Each row comes from the steps of one path. Every step used is in the known rows, and no mark comes twice. Write the path behind each row, first mark first.
(in the rows, 128 means zero)
Known rows:
W/E: [134 139 120 121 160 140 117 142 135 122 148 100 110 106 105 113 156 119
 141 137 139 141 104 117 137 134 135 114 111 158]
W/V/F/D: [169 104 151 216 112 144 145  90 134 136 137 130 100  92 130 126 117 110
 116 100 107 129 123  61  71 176 154 115 125  81]
W/C/F/T: [156 152 138 222 112 156 115 133 115 146 184 104 117 117 129 122 112 106
 167 160 127 136 145 129  93 163 119  79 115 148]
C/F: [156 128 130 174 137 156 132 127 104 144 148 141 127 129 125  69 119 120
 156 144 132 145 142 154 122 120 133 112  98 116]
W/C: [134 108 133 143 117 121 119 118 107 137 162 122 104 125 126 134 121 100
 123 129 126 103 129 136 104 145  97  83 132 161]
F/T/W: [112 169 147 141 138 156 101 110 154 117 107 126 141 144 138 223 109 179
 153 123 117 144 135  92 114 161 129 162 145 132]
V/F: [153  88 157 156 139 163 135  95 124 144 130 126 112 111 123 100 115 124
 151 136 132 137 116 121 113 120 146 100 117 106]
T/W: [118 119 146 110 151 159 109  95 130 130 104 158 128 152 136 174 109 167
 135 106 121 129 135 121 118 133 117 149 133 133]
V/W: [113 100 139 134 122 128 120 101 125 118 114 161 122 142 142 170 110 134
 138 100 119 166 147 135 106 133 133 138 145 143]
F/T: [123 175 126 159 111 126 117 144 153 116 132 100 141 117 133 176 128 141
 145 142 123 139 132 102 123 155 142 142 139 126]
T/F/X: [150  93 123 146 169 143  92  93 169 106  97 101  89  67 115 121 132 126
 161 140 126 142 154 138 102 160 102 188 118  88]
T/F: [141 113 131 133 152 155 110  92 176 117 109 148 121  98 118 127 118 134
 149 117 146 120 114 124 128 139 126 152 117  94]
T/F/C/W: [153 118 148 175 134 180 114  88 191  59  90 141 111  64 127 187 167 139
 170  98 108 136 132 115 141 129 158 133 107 108]
T/F/C/W/D: [182 125 174 191 129 164  98  89 176  58  89 138  77  57 134 194 163 133
 180 104 101 151 130  95 141 159 136 130 130 114]
W/C/F/X: [171  86 126 200 144 145 107 117  78 148 166  84  70  95 123  64 125  84
 160 166 112 148 186 174  76 156  79 106 101 141]
X/F/D: [141 164 153 194 146 125 134 100 173 107 130 123 148  60 134 145 121 136
 109 111 101 120 146 113 119 172 150 150 109 121]
X/F/T/W: [127 180 168 173 176 162  87 100 173  92 123 124 139  88 147 221  94 192
 157 135 110 141 161 114 105 178 144 166 122 151]
C/F/T/W/K: [143 165 139 191 142 194 135 113 125 138 120 137 139 171 120 112 118 148
 159 136 111 154 137 117 105 179 118 164 124 107]
T/W/R: [128 135 129 118 164 147 130 121 126 132 108 166  96 153 113 165 123 211
 114 128 125 151 116 109 104 123  94 149 130 110]
V/F/T/W: [137 126 174 170 149 190 105  81 152 132 107 125 122 122 134 192  94 174
 176 131 122 150 122  81  98 151 152 136 134 106]
K/F/D/W: [ 97 133 144 171 116 163 161  83 119 102 126 189 143 101  90 162 118 106
 108 107 117 120 168  81 116 174 138 169 150 109]
F/D: [125 147 132 158 112 121 150 110 158 136 111 124 156 117 126 144 134 123
 101  99 108 121 120  90 121 153 139 150 133 104]
V/F/C: [150  96 165 162 153 183 136 107 139 132 104 105 117  66 129 162 145 131
 151 140  98 120 126 117 109 130 156  80 114  94]
X/F: [141 142 148 164 166 133 116 113 144 103 147 127 120  72 135 131 116 142
 131 139 122 125 153 154 123 143 140 127 102 149]
K/F: [133 117 145 145 133 162 140 115 102 122 136 135 112  78 107 138 118  96
 125 140 143 123 161 132 132 153 126 147 112 106]
X/F/K/W: [133 189 194 172 155 144  87 130 197  69 159 120  91  41 122 152 132 160
 125 145 111 136 199 153  99 172 132 180  90 136]
C/W/K/F: [155 118 143 179  94 177 178 102  90  75 142 146  97 113  96  84 156  73
 126 118 130 149 157 129 152 159 133 164 113 123]
C/F/X: [165 109 121 189 154 147 116 129  96 133 131  91  90  96 125  57 136 112
 169 166 113 169 180 169  98 140 109 150  97 109]
K/W/V/F: [158  81 157 171 111 160 123 120 113 104 153 155  67  90 119 148 120 129
 129 128 129 170 147 116  85 164 123 136 112 113]

Write each row's path:
[166 159 172 218 135 159  95 124 131 153 194 110  78 113 122  55 117  95
 156 150 120 105 173 145  66 151 115  75  99 131]
W/C/F/K
[127 154 178 155 108 134  91 132 160 109 176 115  74  94 111 157 135 118
 111 132 114 115 174 130  84 172  89 136 119 152]
F/K/W/C
[105 114 148 188 108 156 150  73 100 116 160 177 119  96  88 169 110  79
 103 107 115  96 171  87  92 192 109 122 153 145]
K/F/D/W/C
[169 165 148 209 160 152 138 133 154  45 134 122  75  38 122 180 185 189
 140 143  89 167 157 134 125 130 149 114  84 136]
X/F/C/W/R
[152  98 154 172 154 183 103  85  89 157 154 161 103 150 131 118  88 132
 155 122 123 124 149 149  89 143  89  88 109 157]
T/W/C/F
[115 135 152 204 141 128 127  72 142  98 171 163 129  94 116 166 109 120
 108 110  95  99 169 109  87 186 123 103 147 183]
X/F/D/W/C
[119 176 174 139 117 139  97 145 182  96 143 124  98  97 111 151 146 150
 119 134 114 139 171 127 104 157 119 181 118 115]
F/K/W
[110 139 121 189 105 121 137 108 123  98 146 185 126 151 121 166 128 123
 103  90  96 121 152  66  73 179 137 139 169 134]
F/D/W/V
[108 155 146 188 150 134 135  83 162  84 141 173 150  97 120 156 119 151
 117 109  94 123 163 106 110 167 152 149 141 149]
X/F/D/W
[144 165 169 161 158 159  81 101 221 112 123 122 100  82 117 112 126 137
 151 125 133  99 142 112  95 153 138 158 115  76]
T/F/K
[161 196 218 189 147 126  71 133 186  67 158 114  58  34 128 159 126 162
 130 150 100 152 197 133  98 201 106 177 116 141]
X/F/K/W/D
[168  96 176 195 121 190 139  90 138  84 114 120 101  77 131 155 166 129
 172 119  95 157 136 112 130 111 177  84 105 111]
V/F/C/W
[144 175 146 181 182 200  94 126 144 131 141 113 122 121 113 144 125 162
 193 147 133 178 123 107 112 155 147 137 102 147]
C/F/T/W/E
[118 106 157 183 123 162 153  63 142 122 121 173 140 132 108 124 120 133
 132 102 107 135 123  69  98 141 158 120 153 104]
V/F/D/W
[139 195 149 181 189 151 104 123 171  94 129 129 102  87 127 214 115 238
 139 154 114 160 144 104  95 170 121 164 116 126]
X/F/T/W/R
[154 134 158 180 144 204 137 129 118  57 136 103  82  22  93 176 194  91
 163 132 116 154 157 115 154 149 169 120  84 152]
K/F/C/W/E
[119 146 152 156 130 154  92  99 135 129 139 120 121 140 139 227 100 151
 145 121 114 119 139  96  90 178 100 119 150 165]
F/T/W/C
[152 139 146 213  75 168 196  83 117  85 127 144 122 105  94 101 160  67
 102  85 112 141 147  88 150 184 143 191 118  97]
C/W/K/F/D
[137 119 140 142 169 174 108 106 190 106  80 131 129  54 122 190 146 142
 147 120 112 103 124 123 120 149 136 129 115  88]
T/F/C
[165 136 149 220 116 154 117 126 129 115 160 105  90  99 136 157 115 124
 161 146 123 150 136  78  70 176 159 104 134 101]
W/V/F/T
[164  98 133 197 109 167 159 103  80  67 129  96  60  83  95  77 175  64
 142 141 110 172 200 139 133 179 107 206 110 117]
C/W/K/F/X
[154 148 136 205 120 148 152 110 135 154 128 140 149 119 124  82 123 114
 130 113 113 139 135 114 118 145 147 134 106  91]
C/F/D
[102 112 128 145 130 179 171 104  81  97 140 184 117 135  76  97 132  87
 117 135 126 119 167 126 123 175 111 164 152 126]
D/W/K/F
[191 136 197 245 104 164 103  99 145  74 181 118  36 105 133  90 139 111
 167 118 109 149 171  88  63 145 178 104 110 111]
C/W/V/F/K
[108 140 106 131 143 129 147 137 114 104 144 184  93 164  92 128 146 186
 118 145 126 153 126 105 106 115 107 128 152 130]
D/W/R
